Each row was made from one small tree. The marks that hang from a mark follow it in brackets, in alphabetical order. Every link used is in the known rows. Write each row's tree.
In the rows, zero is written as 128.
Known rows:
V(G(L) J): [141 117 198  81  94 173 126 103 160 142 149 139 141 107  87 130 124 137
  86 118 111 192 177 144 122 119 149 177 151 161 184  99 160 127 171 124
 108  93 114 174 153 134 110 120 144 152 146  98 122 102 169 126 135 136
 146 123  54 109 145 103 126 121 155 136 133 164 177 130 154 120 108 103]
W(V(G)): [156 120 198 110  92 184 130 138 141 178 146 171 128 110 108 142 132 152
  96  64 129 220 186 120 104 109 140 177 163 180 204  93 150 114 152  62
 140  88 125 158 175 114  89 155 162 114 135  95 125  83 144 162 112 145
 158 155 104  96 133 104 177 126 168 138 160 157 174 165 118 119 118  99]
G(F L P Y): [139 125  77 146 141  78 146 107 150 104 126 154 149 156  90 172 101 110
 146 150 115 104  85 120 140 141  92 111 136 131  92 145 110 133 146 189
  89 135 106 114  75 150 135 101 112 118 148 110  98 113 113 117 134 120
  71  99 153 151 118 182  99 137 153 100 103 154  46  88 167 119 149 133]
F(E G(L M)): [ 67 137 110 131 151 143  90 161  93 119 115  92 112 131 170  94 129 105
 130 130 123  77 104 135 132 116 164 121 125  92 107 133 156 118  89 109
 118 142 142 125 144 117 180 149 107 164  99 152 132 170 113 136 148 133
 154 144 120  96 139 106 132  95  93 108 161  81 108 121  83 143  92 125]
W(V(G(P) J)): [136 126 212 119  96 159 131 102 159 166 139 185 138 110  73 148 114 134
  90  72 117 251 205 129 125 123 163 165 157 148 207  77 160  97 190  79
 138 101 134 123 159 117  98 109 168 116 164 113 118  71 176 161  89 150
 137 151  94  92 127 110 189 149 166 162 134 161 178 158 136  99 105 103]
P(G(F(E) L M Y)): [108  98  63 143 161 101 126 109  88 110 123 103 141 141 109 118 108 128
 154 199 150  53  89 140 123 147 121  92 112  84  68 140 107 123  97 163
 102 137 143 111 104 148 148 144 100 166 124 140 148 175 114 120 124 134
 130 114 159 171 139 137  87 115  92 104 134  85  87  76 135 131 150 150]
V(G(L P Y) J W): [122 130 174 126 133 157 120  65 195 113 131 150 156 132  47 144 123 128
  70 146 104 184 157 110 144 136 118 168 148 130 155 101 116 110 186 157
 118 111 110 124 154 110  86 116 153 148 165 128  96  88 229 129 113 141
 130 117  73  80 107 140 121 134 138 157  92 166 161 126 155 111 125 125]
W(V(J)): [144  99 191 136 124 185 101  88 143 151 119 215 119  99 112 152 133 138
 103  89 121 252 202 110 144 117 180 168 172 160 210  47 184  80 188  61
 139 106 135 138 189  95  63 109 156 116 115 109 119  73 174 161 121 130
 165 163  96 103 102  89 221 133 187 140 155 180 212 182 120 145  91 119]
P(G): [159 104 150 112 129 197 157 157 119 148 125 154 158  89 156 131 131 181
 144 151 135 149 167 146 113 144 156  96 131 160 150 122 134 133 100 109
 123 131 150 161 139 118 106 104 147 115 156 114 137 115  78 110 131 121
 168 152 151 137 175  94 164  95 168 109 162 126 182 147 115 159 111 128]
P(G(Y)): [150  82 115 124 146 186 145 123 122 128 142 149 163  90 138 140 142 162
 125 171 141 120 139 128 127 134 136 102 126 159 122 111 108 131 100 123
 134 139 127 156 143 124  92 123 147 135 146 112 156 133  98 137 124 123
 167 147 167 162 145 131 135 112 170 120 172 121 169 114 125 152 136 139]
K(G(M Y)): [145 129 126 130 137 133 121 143 112 109 135 117  96 121 186  91 178 133
  91 126 155 122 101 118 132 139  85 146 125 150 116 124 114 149 131 102
 190 130 104 133 163 115  80 157 106 134  99 112 156 120 144 127 142 124
 133 134 143 139  79 106 120 163 114 104 130 135 200 139 129 108 143 149]
M(G): [198 123 155 107 123 163 132 155 135 146 147 136 110 137 180 148 169 153
 142 121 124 173 167 107 111 131 135 137 143 181 166 109 110 173 117 104
 126 100 119 182 151 127  96 143 143 123 139  93 126  94 115 128 137 108
 144 145  83 134 130  97 112 129 193 132 170 165 177 160 128 167 139 135]
G(M): [143 120 143 129  95 158 126 162 140 133 121 132 106 129 171 124 163 141
 132 103 158 140 143 137 113 132 124 138 115 166 160 139 125 142 130  98
 152 119 141 174 168 114  89 145 125 109  92 114 129 114 119 124 143 127
 122 129 120 119 128  99 163 151 135 118 130 148 170 175 138 144 115 127]
P(G(F(E) M Y)): [115  76  88 137 148 122 140 113  98 121 109 129 134 128 111 125 112 128
 134 176 157  84 115 137 108 130 126  94 117  98  78 144  90 126  89 139
 126 133 153 106  92 145 123 138 101 132 116 139 159 156  91 139 109 120
 132 128 186 163 150 121 134 131 110 113 149  93 112 106 109 132 142 151]
V(G(F L M P) J): [104 147 162 105  75  86 142 116 157 119 124 119 118 138  66 139 106 102
 133 118 144 158 144 150 117 141 116 142 104 108 132 147 126 128 176 167
  96 108 130 127 104 157 140 110 139 122 160 133 106 117 174 110 106 141
  69  96  83 123 137 117  97 166 100 137  76 141 105 130 191  68 115 103]
K(G(F L M P Y)): [121 158  82 151 146  47 132 133 112 100 112 101 110 150 158 108 135 109
 148 143 150  91  61 118 149 153  57 119 109 107  70 151 101 133 143 164
 141 147 107  89 101 139 132 130 105 132 144 126 115 131 138  97 135 122
  59 105 151 159  76 150  67 162  87  91  69 131  87 106 173  76 157 134]
F(G(P)): [108 150 134 132 129 170 137 185 131 142 119 150 148 110 173 137 125 127
 138 104 119 133 132 136 116 123 159 105 137 133 139 150 135 153 108 118
 120 154 136 136 122 117 154  94 149 104 160 133 109 126  68 124 135 118
 133 150 152 106 151 114 176 102 147 110 161 131 127 149 102 128 101 115]
E(F P(G)): [194 117 148 102 125 165 155 127  94 165 136 125 161  62 124 114  92 163
 160 136 111 130 204 157 118  90 204  94 141 139 168 133 171 135  53 104
 154 151 162 128 108 119 163  88 156  71 113 157 191 176  27 116 134  99
 215 150 187 175 232 121 185  64 146 199 176  76 153 141  50 215 127 132]
G(L P): [144 143 125 130 116 135 145 156 162 123 131 140 133 142 146 150 124 152
 156 114 110 136 121 138 141 136 119 103 130 164 144 132 149 132 138 141
 110 132 125 151 123 127 148 102 127 107 146 124  98  98 103 101 141 130
 115 114 114 111 130 144 135 124 168 106 112 155  96 129 154 136 107 119]
K(G(F(E) L M Y)): [104 134  91 139 168  77 114 117  84 111 120 103 102 137 152  83 127  92
 114 143 138  84  69 107 148 134  77 141 123 104  69 129 132 129 111 130
 150 121 124 100 111 133 129 146  73 150 106 120 142 145 131 126 149 119
 109 104 138 144  89 123  87 140  85  94 100 113  96 107 121 110 143 147]
E(F(G(M))): [128 140 135 129 128 142 127 151  95 142 125 109 127 100 153 105 138 133
 144 135 144 115 138 140 113  78 169 145 128 110 144 150 158 159  91 101
 153 135 145 129 149 115 155 131 142 117  86 143 149 172  77 137 153 109
 166 150 148 131 172  92 155 102  97 147 168  93 157 153  82 172 106 137]
F(G(M)): [103 141 129 130 121 168 114 182 113 132 111 122 125 118 188 110 159 135
 135 121 150 111 120 146 111 122 148 131 130 131 133 148 129 147 111  96
 126 139 127 147 166 109 127 143 135 132 111 132 133 154 122 126 145 120
 137 150 134 114 124  95 151 122 103 107 165 119 172 166 114 130  92 127]

Write each row's tree:
[122 153 113 146 106 103 127 157 156 100 128 102 116 161 158 140 150 133
 166 116 138 109 113 148 134 148 111 103 101 135 123 150 121 126 142 151
 117 140 127 145 136 129 142 134 119 122 117 134 107 115 133 104 125 147
  94 113 122 122 114 140 117 148 123 108  91 134 101 137 165 114 117 123] -> G(L M P)
[123 123 126 118 145 152 128 136  89 145 131  92 136 107 160  94 109 141
 149 132 119  80 163 148 123 117 178  83 118 117 119 130 157 101  66 105
 130 146 157 118 114 116 172 124 113 115  97 166 176 174  81 116 115 120
 187 142 146 139 183 118 154  74 117 160 145  73 117 119  69 183 122 132] -> F(E(P(G(L M))))
[117 121  92 146 119 117 139 141 165 105 125 132 109 147 146 146 160 127
 114 115 146 108 101 137 123 145  91 110  93 139 115 155  92 142 143 138
 152 144 114 133 129 131 107 139 123 113 112 133 132 112 128 138 113 136
  95 122 157 140  91 162 138 175 138 122 125 136 128 133 152 114 141 146] -> G(M P Y)
[155 155 116 127 144  82 136 129 126 130 133 123 118 171 132 148 107 114
 173 126  98 125 128 105 124 129 121 101 131 118 113 135 119 155 114 149
  99 102 140 118  67 153 184 104 114 126 169 119 108 104  84 114 123 114
 102 119 104 129 152 138  79 118 172 123 116 140  43 115 130 146 147 128] -> M(G(F(E) L P))
[111 128 178 139 104 151 127  78 195 113 114 146 120 128  64 140 147 119
  72 135 134 179 166 117 130 142 114 164 125 117 152 123  87 113 185 134
 150 119 130 117 156 100  69 135 142 132 149 136 114  91 248 138  95 136
 113 120  92  88  94 124 139 160 118 168  88 149 186 158 164  94 120 134] -> V(G(M P Y) J W)
[123 123 132 135 116  92 108  97 125 137 136 127 117 156  65 142 133 122
 116 119 146 148 105 119 122 128 102 173 136 132 134 105 108 114 165 126
 109 103 107 128 161 145  97 176 140 162 119 112 115 137 204 158 116 155
  96 129 119 131  84 144  94 155  95 123 120 136 125 119 159  88 144 118] -> W(V(G(F L M Y)))
[156 123  90 122 153 106 131  94  82 121 151  77 156  98 120 114 124 150
 164 183 117  55 137 154 141  96 171  98 104 108 115 141 146 116  72 151
 146 163 126 114 119 129 166 131 143 132  94 180 195 217  80 117 123 111
 188 136 177 192 175 169 118  79  82 190 143  53 130  84  79 188 163 151] -> E(F P(G(L M Y)))
[141 124 153 127  99 136 131 102 164 133 102 138 121 134  74 132 127 133
  82 147 158 153 130  99 105 138  83 181 133 128 126 145  82 144 145 145
 134  97 140 139 143 119  71 174 122 118 123 112 112 110 207 130 129 123
 105 115 120  97 113 116 117 159 109 133 107 157 157 158 152 112 142 125] -> V(G(F M Y) W)
[144 151 142 125 132 120 119 167 110 109 128  92  97 127 208  74 170 136
 129 121 151 125 110 124 142 138  98 137 117 147 125 125 148 128 126 110
 150 127 114 142 172 118 122 141 110 138 112 113 136 119 156 100 156 128
 122 122 104 114  90  90 102 136 108  93 100 126 175 151 141 110 131 125] -> K(G(L M))
[147 132  80 135 167  73 126 107 122 126 146 116 121 180 108 156 122 110
 148 151 100 107  97  97 138 133 105 103 127 108  90 122  89 156 109 163
  97 115 117 104  64 155 157 122 111 137 161 123 120 119 102 133 111 116
  97 117 109 148 120 177  58 127 168 130 129 144  38  82 135 135 174 149] -> M(G(F(E) L P Y))
[125 128 118 136 136  93 139 134 135 133 106 158 127 153 110 148  77 111
 152 104 100 127 122 120 127 128 126 100 137 117 117 148 144 128 118 146
 101 128 164 111  59 141 185  84  91  96 138 121  94  98  62 113 139 132
  98 113 129 113 161 139 147 116 159 107 105 136  20 116 118 140 115 117] -> G(F(E) L P)
[ 89 156 115 134 113 143 132 188 132 125 108 114 126 126 180 122 141 122
 145 106 148 105 123 144 109 128 151 104 108 116 110 166 108 142 118 122
 125 151 129 124 135 116 153 124 142 119 133 151 113 143 108 126 120 128
 120 143 153 116 133 108 148 131 107 113 145 111 130 157 120 116  98 124] -> F(G(M P))
[120 148  98 148 102  62 137 145 148 112 104 117 113 164 124 150 122 121
 179 123 149 106  87 144 130 150  94 103 104 116  95 165 110 135 145 171
 100 138 140 121  88 143 152 107 114 106 134 133  94 123 121  91 135 131
  48  95 128 136 121 142 102 158 113 106  73 132  59 135 182 109 133 116] -> G(F L M P)
[116 151  94 144 148  86 125 142 125  94 137  84 108 146 182 100 164 117
 126 136 137  88  65 126 161 151  77 121 101 129  86 128 108 131 142 143
 157 154  90 112 134 130 121 147 111 144 133 128 132 123 162 104 129 140
 103 114 135 131  66 150  80 159 104  96  83 124 132 102 146  87 158 146] -> K(G(L M P Y))
[ 73 137  80 144 181 136 110 133 116 112 131 118 149 133 136 121 107 103
 120 134  90  69  87 121 150 110 149 100 132  95  94 134 133 118 101 141
 114 158 120 101  99 130 180 124 121 150 131 157 127 154  87 151 133 129
 148 145 139 114 134 170 126  87 121 109 154  94  62  74  85 137 120 137] -> F(E G(L P Y))
[ 83 156 115 123 151 139 101 151  82 137 123  74 122 124 178  76 109 104
 141 116 114  56 128 146 130  96 196 102 126  80 103 143 173 107  70 112
 131 159 141 108 121 114 194 132 116 144  81 173 154 203 101 124 147 120
 174 146 133 112 157 128 146  77  77 155 147  64 105 122  50 159 100 126] -> F(E(P) G(L M))
[115 115 164 129 122 133 112  70 150 141 158 162 138 131  57 152 125 119
  84 107 111 194 149 119 148 127 140 161 151 137 174  71 145  85 198 120
 123 111  99 117 163 124 101 129 167 165 157 119 111 103 205 164  89 163
 128 139  92 112  88 160 135 142 143 152 125 159 148 103 158  89 133 110] -> W(V(G(L P Y) J))
[161 114 128 118 151 123 137 138 108 131 118 163 119 104 152 108 119 130
 106 134 136 151 110 100 132 136  88 149 151 157 114 114 120 151 124 114
 158 115 113 121 115 127  81 124 103 102 141  87 136  91 109 120 153  95
 118 120 152 159 118 118 124 146 155  91 127 160 147 132 123 115 152 144] -> K(G(F Y))
[127 137 146 137 115 122 124 109 154 143 168 139 150 141  85 158 131 128
  97 100 112 163 121 117 139 122 117 147 136 153 157  97 128 105 167 121
 117 111  98 123 147 135 108 150 165 151 159 110 116 105 169 163 109 166
 126 146 112 109 100 165 123 136 142 134 126 145 126 111 142  96 141 112] -> W(V(G(L P Y)))
[ 98 114  86 155 130  73 142 114 139 110 101 150 106 154 108 145 108  94
 120 123 148  93  96 120 122 139  96 106 103  93  95 169  89 148 123 146
 143 137 153  97  64 152 149 125  82 105 103 138 127 117  93 149 113 124
  83 107 177 145 127 160 140 170 121 121 110 124  49 112 135 115 143 145] -> G(F(E) M P Y)
[144 121 190  88  91 139 130 102 144 137 134 154 140 114  55 145  91 123
 106 121 120 193 168 135 110 122 136 178 156 141 159 110 151 129 166 142
  89  83 123 156 114 148 108 112 139 138 155 103 104 103 160 124 139 125
 117 107  71 119 156  98 116 131 145 133 120 164 137 129 165 113 106  92] -> V(G(F L) J)
[123 141  89 124 149 106 104 114  82 126 151  71 136 101 130 103 129 114
 143 150 109  52 114 144 140  76 174 130 122  88 109 150 164 130  73 139
 143 158 119 108 130 123 174 142 147 140  70 178 176 229  90 129 155  97
 181 140 168 168 156 166 116  72  66 190 155  60 139  93  59 180 141 147] -> E(F(G(L M Y)) P)
